What can hang from each mark:
z181: z198 z846
z497: z486
z846: z77 z181
z198: z77 z882
z77: z198 z846
z882: z486
z486: z497 z882

Each row was made from one small tree. Brackets hold a mark, then the marks that hang from it, in the order of their numbers. Every link used is in the known rows. Write each row's tree.
Known rows:
(z486 z882): [ 0.354 -0.352 -0.010 -0.072  0.618  1.046  0.178  0.181 -0.856  0.226
  1.043 -0.100  0.589  0.013  1.408 -0.040  0.140]
(z846 (z181 (z198 z77 (z882 z486)))): [ 0.772 -4.455 -0.091 -0.518 -1.294 -2.127 -0.384 -0.575  2.967  2.680
  3.147  1.065 -0.196  0.259  1.474 -0.224  0.156]
(z77 (z198 (z882 (z486 z497))) (z846 z181)): [-0.708 -2.081  0.256 -0.228 -1.390  2.321  0.540 -0.175  1.437  1.880
  3.185 -0.429  1.967  0.621  2.098 -0.807 -0.647]
(z846 z77 (z181 z198)): [-0.904 -1.266 -0.105 -0.249 -1.280  0.857 -1.332 -0.020  2.064  4.846
  1.864  0.649 -0.224 -0.429 -0.107 -0.269  0.376]
(z497 (z486 z882)): [ 0.436  0.807  0.387 -0.380  0.352  0.481  0.321  0.031  0.598  1.598
  1.748 -0.460  0.290  0.023  2.035 -0.791  0.192]
(z181 (z198 (z882 z486))): [ 0.204 -2.547 -0.087 -0.493 -0.248 -1.751  1.286 -0.564  2.101  1.390
  2.173  0.297  0.131 -0.150  1.858  0.764 -0.054]
(z198 z77 (z882 z486)): [ 1.339 -2.002 -0.052 -0.262 -0.361 -2.078  0.645 -0.504  1.325  0.832
  1.957 -0.420  0.475  0.419  1.364  0.502 -0.229]
(z198 z77 z882): [ 1.569 -0.705  0.238  0.162 -1.113 -0.981  0.837 -0.153  1.757  0.285
  1.781 -0.511  0.699  0.401  0.260  0.373  0.150]
(z198 (z77 z846)): [ 0.394 -1.512  0.094  0.019  0.356  1.674  0.370  0.011  1.494 -1.583
 -0.513 -0.972  0.287  0.716 -0.197 -0.311 -0.467]
(z198 z77 (z882 (z486 z497))): [ 1.360 -2.503  0.206 -0.289 -1.712 -0.270  1.010 -0.287  0.413  1.287
  3.004 -1.164  1.318  0.092  1.720  0.521 -0.118]
(z846 z77 z181): [-0.529  0.546 -0.115 -0.047 -1.168  1.002 -1.744  0.102  0.107  4.688
  1.578  0.404  0.110 -0.055 -0.281 -0.483  0.222]
(z846 (z77 (z198 (z882 z486))) z181): [-0.684  0.081 -0.009 -0.238 -1.066 -1.139 -0.835 -0.410  2.385  5.316
  3.682 -0.001  1.391  0.132  1.492 -0.071 -0.268]
(z198 z77): [ 0.837 -1.101  0.098  0.019 -0.194 -0.555 -0.195 -0.083  1.099 -0.594
 -0.015 -0.561  0.039  0.257 -0.186  0.094 -0.033]
(z486 z497 z882): [ 0.402 -0.898  0.178 -0.142 -0.515  2.931  0.591  0.384 -1.788  0.753
  1.889 -0.773  1.317 -0.195  1.804 -0.009  0.155]
(z198 (z77 (z846 z181)) (z882 z486)): [ 0.630 -2.939 -0.025 -0.365 -0.697  0.492 -0.137 -0.401  1.350  1.484
  2.129  0.297  0.506  1.045  1.439 -0.809 -0.509]
(z846 z77 (z181 (z198 z882))): [-0.052 -0.897  0.100 -0.080 -2.168  0.358 -0.275 -0.174  2.750  5.611
  3.496  0.780  0.446 -0.205  0.398 -0.064  0.466]
(z846 (z181 z198)): [-0.553 -2.534 -0.051 -0.251 -0.939  0.214 -0.994 -0.054  1.738  1.813
  0.966  1.376 -0.766 -0.109  0.044 -0.692  0.338]
(z181 (z198 z77 z882) z846): [ 1.040 -1.486  0.111 -0.238 -2.137 -0.605  1.644 -0.237  3.894  0.385
  0.984  0.775 -0.010  0.138  0.454 -0.365  0.415]
(z77 (z198 (z882 z486)) (z846 z181)): [-0.779 -1.564 -0.010 -0.174 -0.138  0.398  0.023 -0.367  2.374  1.383
  2.310  0.385  1.235  0.806  1.790 -0.845 -0.751]

Which tree is each row?
[ 0.790 -2.593 -0.192 -0.711 -1.365 -1.640  1.505 -0.604  3.485  0.933
  1.563  0.926 -0.249  0.137  1.696 -0.390  0.145]
(z181 (z198 z77 (z882 z486)) z846)
[-0.253 -2.603 -0.002 -0.598 -2.707  1.107 -0.056 -0.265  1.284  6.675
  4.610 -0.014  1.012 -0.570  1.968 -0.004  0.229]
(z846 z77 (z181 (z198 (z882 (z486 z497)))))
[-0.433 -4.113  0.135 -0.586 -1.876  2.759  0.903 -0.228  1.260  2.527
  3.095  0.390  0.807  0.259  2.213 -0.763 -0.275]
(z77 (z846 (z181 (z198 (z882 (z486 z497))))))
[-0.124  1.942  0.255  0.270 -0.971 -0.422  0.725 -0.148  3.151  3.134
  2.476 -1.218  1.878 -0.007  0.400  0.934 -0.143]
(z846 (z77 (z198 z882)))
[ 0.125 -3.327  0.091 -0.216  0.337  1.597  0.711 -0.080  3.452 -1.437
 -0.447 -0.836 -0.087  0.381  0.078  0.073 -0.237]
(z181 (z198 (z77 z846)))
[-0.430  0.817 -0.055 -0.160 -0.152 -1.497  0.443 -0.460  2.759  3.570
  2.892 -1.122  1.685 -0.074  1.620  1.012 -0.437]
(z846 (z77 (z198 (z882 z486))))
[-0.084 -0.591  0.073 -0.167  0.194 -2.196  0.880 -0.532  2.313  0.577
  2.009 -0.282  1.216  0.268  1.800  0.491 -0.482]
(z77 (z198 (z882 z486)))
[-0.046 -1.529 -0.170 -0.763 -1.136 -1.120  1.730 -0.529  2.291  1.447
  1.290  1.428 -0.237 -0.153  1.791 -0.456  0.088]
(z181 (z198 (z882 z486)) z846)
[ 0.856 -3.130  0.060 -0.759 -2.629  0.160  1.833 -0.389  2.452  1.356
  2.359  0.165  0.524 -0.096  2.033 -0.293  0.214]
(z181 (z198 z77 (z882 (z486 z497))) z846)
[-1.136  2.669 -0.032 -0.122 -0.799  0.585 -0.019 -0.012  2.638  2.338
 -0.004 -0.241  0.845 -0.181  0.007 -0.460 -0.079]
(z181 (z846 (z77 z198)))
[-0.528 -3.661 -0.183 -0.561 -0.513  0.805  0.622 -0.444  2.258  2.040
  2.418  1.153  0.001  0.486  1.716 -0.755 -0.348]
(z77 (z846 (z181 (z198 (z882 z486)))))
[ 0.846 -2.899  0.225 -0.028 -0.715  1.180  1.741 -0.199  4.114 -0.687
  1.224 -0.652  0.546  0.568  0.526  0.297 -0.224]
(z181 (z198 (z77 z846) z882))
[ 0.681 -4.553  0.217 -0.500 -1.189  1.795  2.078 -0.309  2.792  0.392
  2.357 -1.295  1.147  0.256  2.107  0.354 -0.432]
(z181 (z198 (z77 z846) (z882 (z486 z497))))
[ 0.850 -2.263 -0.031 -0.296  0.029  0.131  1.227 -0.416  1.719 -0.186
  1.468 -0.937  0.801  0.827  1.495  0.165 -0.584]
(z198 (z77 z846) (z882 z486))
[-0.360  3.149  0.168  0.035 -1.657  0.220  0.982 -0.079  3.314  3.089
  1.514 -0.187  1.495  0.046  0.448 -0.169  0.023]
(z181 (z846 (z77 (z198 z882))))
[-0.485 -1.454  0.314 -0.185 -0.576  1.894  1.824 -0.210  1.694  0.079
  2.186 -1.449  2.269  0.443  2.292  0.230 -0.834]
(z77 (z198 (z882 (z486 z497))) z846)
[ 0.279 -3.695  0.000 -0.188 -1.113 -0.467 -1.288 -0.132  2.802  1.226
  1.123  0.740 -0.681  0.080 -0.117 -0.612  0.425]
(z846 (z181 (z198 z77)))
